What can hang from each mark
V: S
S: A B D U V Z
U: S
H: S
D: G S
P: Z
A: S
B: S
G: D
Z: P

Every row comes from one small tree of marks. Brackets hold a mark, then the marks that hang from it, in alphabetical order. Every link used is in the known rows. Which tree was each row made from?
Known rows
[G [D S]]: -1  -21  2  8  -4  -25  7  9  31  -4  -5  -2  -4  2  -8  7  10  5  14  10  17  5  1
[U [S A B [D G] V Z]]: -5  -15  -1  14  16  -17  14  13  14  -19  -14  5  -18  -4  10  9  21  4  -5  8  -10  -8  18
[G [D [S A V]]]: -3  -35  3  12  3  -20  10  8  20  -10  -4  1  -6  -6  -3  4  15  5  -3  12  3  7  8
[U [S A D]]: -7  -18  3  11  0  -21  13  10  29  -12  -10  0  -15  -6  2  3  16  5  11  2  12  -2  7
[S A B [D G] U V Z]: -2  5  -4  20  36  -11  16  21  5  -17  -12  0  -12  -1  5  6  30  9  -8  2  -13  -12  23
[G [D [S U V]]]: -1  -15  0  11  8  -19  7  17  22  -9  -2  -2  -1  -3  -7  3  17  4  15  15  7  4  7
[V [S A]]: -10  -44  0  15  -3  -23  8  15  40  -14  -10  -7  -7  1  -5  0  12  5  4  3  17  -10  -2
[P Z]: -2  1  -5  7  4  -26  7  19  30  -12  -6  -3  -10  10  8  2  5  12  3  6  19  -2  -12
[S V]: 6  -22  -5  9  9  -26  2  23  29  -15  -2  -3  -3  0  5  3  10  7  2  12  10  0  -4
[S A [D G] U V Z]: -1  -8  1  22  13  -15  18  18  8  -14  -13  2  -12  2  8  11  27  9  -5  1  -7  -9  17
[B [S A V [Z P]]]: -15  -21  -4  15  -2  -22  21  19  30  -15  -13  -2  -7  2  4  -6  18  5  -3  15  -1  -12  6
[U [S B V]]: -2  -18  -7  5  25  -21  2  22  29  -20  -4  -3  -8  -8  4  -2  13  2  11  18  3  -4  4
[H [S A U Z]]: -14  -25  -2  21  15  -12  19  19  28  -15  -12  -8  -9  -4  2  -1  27  5  0  0  0  -12  -3
[D [S A U Z]]: -21  -30  1  23  8  -12  15  16  22  -18  -10  -7  -5  0  -5  4  25  4  7  5  11  -11  1
[U S]: -7  -24  -2  9  1  -26  5  17  41  -13  -9  -5  -10  -1  2  4  9  3  19  9  19  -5  -6
[S B [D G] [Z P]]: 7  26  -8  12  6  -27  15  17  25  1  -14  0  -7  14  0  5  17  8  14  7  7  -9  17
[V S]: -5  -33  -2  10  -9  -27  4  19  45  -12  -8  -6  -3  6  -5  1  8  5  15  7  23  -9  -7
[A [S B [D G] U]]: 3  10  -4  15  33  -17  11  17  25  -13  -10  -6  -8  -4  -6  5  23  2  9  -3  12  -12  17
[B S]: -10  -25  -4  7  0  -27  9  19  45  -15  -10  -6  -9  3  -1  0  9  4  12  5  17  -10  -8
[V [S A B [D G] Z]]: -8  -19  -1  16  3  -19  14  12  26  -13  -17  0  -13  7  -2  7  18  7  -3  0  4  -16  13
[U [S A V]]: -8  -38  0  13  10  -20  8  16  28  -20  -7  -2  -12  -10  7  1  15  3  2  12  4  -3  3
[H [S D U]]: 0  -1  -3  10  8  -18  12  19  32  -9  -5  -3  -6  -3  -2  -4  21  4  18  0  10  -3  2
[V [S A B [D G] [Z P]]]: -6  -4  -4  17  -2  -23  19  13  29  -6  -17  -1  -9  10  -6  -1  19  5  7  5  5  -15  20
[A [S B [D G] U V Z]]: 2  8  -4  16  29  -12  13  21  12  -18  -12  -2  -8  -4  2  8  26  2  -4  6  -3  -14  19

Which tree is each row?
-8  -28  -4  11  32  -17  6  18  25  -22  -5  -3  -12  -13  4  -4  18  3  0  13  -2  -5  8
[U [S A B V]]
-4  -12  1  12  -15  -25  13  12  30  -9  -17  3  -17  8  7  17  12  4  14  4  11  -8  3
[U [S [D G] Z]]
-7  4  -8  17  25  -20  16  19  26  -7  -11  -8  -5  5  -3  -6  21  9  1  10  3  -12  10
[S A B [Z P]]
-7  25  -8  12  4  -18  16  26  30  -5  -11  -6  2  10  -13  -9  23  6  27  13  11  -16  15
[V [S B D U [Z P]]]
-3  -7  -5  16  15  -16  9  30  20  -16  -7  -6  -2  3  5  4  21  8  5  14  2  -10  -2
[S U V Z]
-2  31  -8  17  33  -12  20  26  7  -10  -7  -3  -2  -1  -2  -11  32  10  5  13  -10  -8  27
[S A B D U V [Z P]]
-11  -8  -7  14  20  -18  15  20  22  -16  -10  -3  -8  -4  3  -6  21  3  4  21  -5  -9  14
[U [S A B V [Z P]]]
-8  -7  0  16  -22  -23  21  14  31  -4  -14  -1  -4  10  -6  -2  17  7  10  8  12  -10  10
[V [S A D [Z P]]]
4  3  -4  9  19  -14  11  19  15  -17  -7  0  -4  -6  3  3  19  4  -11  12  0  -7  11
[A [S B D V Z]]
-5  0  -5  14  32  -6  18  22  10  -19  -7  -1  -8  -11  3  -8  31  6  -7  6  -15  -8  15
[H [S A B D U V Z]]
-14  -15  0  19  5  -16  22  18  19  -19  -17  1  -15  1  6  6  25  6  -3  1  -7  -16  14
[B [S A [D G] U V Z]]
1  12  -2  14  -11  -22  19  14  29  -3  -12  -2  -2  5  -2  3  17  3  8  9  17  -7  9
[A [S D [Z P]]]
4  30  -6  14  1  -20  17  28  16  -4  -7  -1  2  8  1  -3  24  9  19  16  3  -5  14
[S D U V [Z P]]
10  6  -5  8  20  -27  5  16  29  -8  -8  0  -11  5  0  7  13  8  9  -2  10  -4  11
[S B [D G]]
-4  0  0  19  14  -11  17  22  8  -15  -8  0  -7  -2  5  3  27  11  -4  6  -5  -6  12
[S A D U V Z]
-9  3  -2  8  4  -21  14  21  36  -12  -10  -4  -7  1  -5  -3  18  5  21  1  14  -11  3
[B [S D U]]
-9  -25  2  13  -2  -26  17  8  35  -13  -15  1  -18  2  2  6  14  5  1  -7  9  -10  9
[B [S A [D G]]]
-4  -9  0  18  -11  -24  21  11  20  -8  -16  5  -15  3  9  7  19  3  7  12  -2  -5  19
[U [S A [D G] V [Z P]]]
-16  -32  1  17  1  -19  15  14  31  -16  -15  -4  -14  -1  5  8  17  4  3  6  8  -11  -3
[U [S A Z]]
-9  -33  -4  20  37  -14  7  17  18  -23  -6  -4  -8  -7  -3  1  25  1  2  7  0  -9  17
[D G [S A B U V]]
-5  -11  -2  6  -12  -22  15  20  26  -16  -11  4  -8  3  6  3  13  6  0  11  1  -8  1
[B [S D V Z]]
-7  -4  -3  19  28  -11  20  16  19  -14  -14  -2  -15  -3  2  1  30  5  -1  -5  -8  -13  15
[H [S A B [D G] U Z]]
-19  -14  -2  24  2  -15  19  17  25  -10  -10  -7  -1  4  -9  -3  26  3  16  11  13  -11  8
[D [S A U [Z P]]]
0  14  -5  13  31  -9  13  25  11  -19  -7  -4  -2  -8  -1  0  27  4  -3  11  -1  -11  15
[A [S B D U V Z]]
1  -8  -5  16  -1  -22  15  20  27  -11  -9  -4  0  1  2  1  16  1  -2  19  9  -8  5
[A [S V [Z P]]]
-12  -19  2  22  -6  -17  18  16  26  -11  -18  -3  -11  9  -3  9  23  6  7  -4  8  -17  11
[V [S A [D G] U Z]]
5  16  -7  14  29  -16  10  26  11  -14  -10  0  -8  4  4  7  25  9  4  7  -7  -11  17
[S B [D G] U V Z]
-5  -10  -2  9  8  -19  9  12  23  -7  -8  -2  -4  3  -8  7  15  6  6  13  6  -2  4
[G [D [S B Z]]]
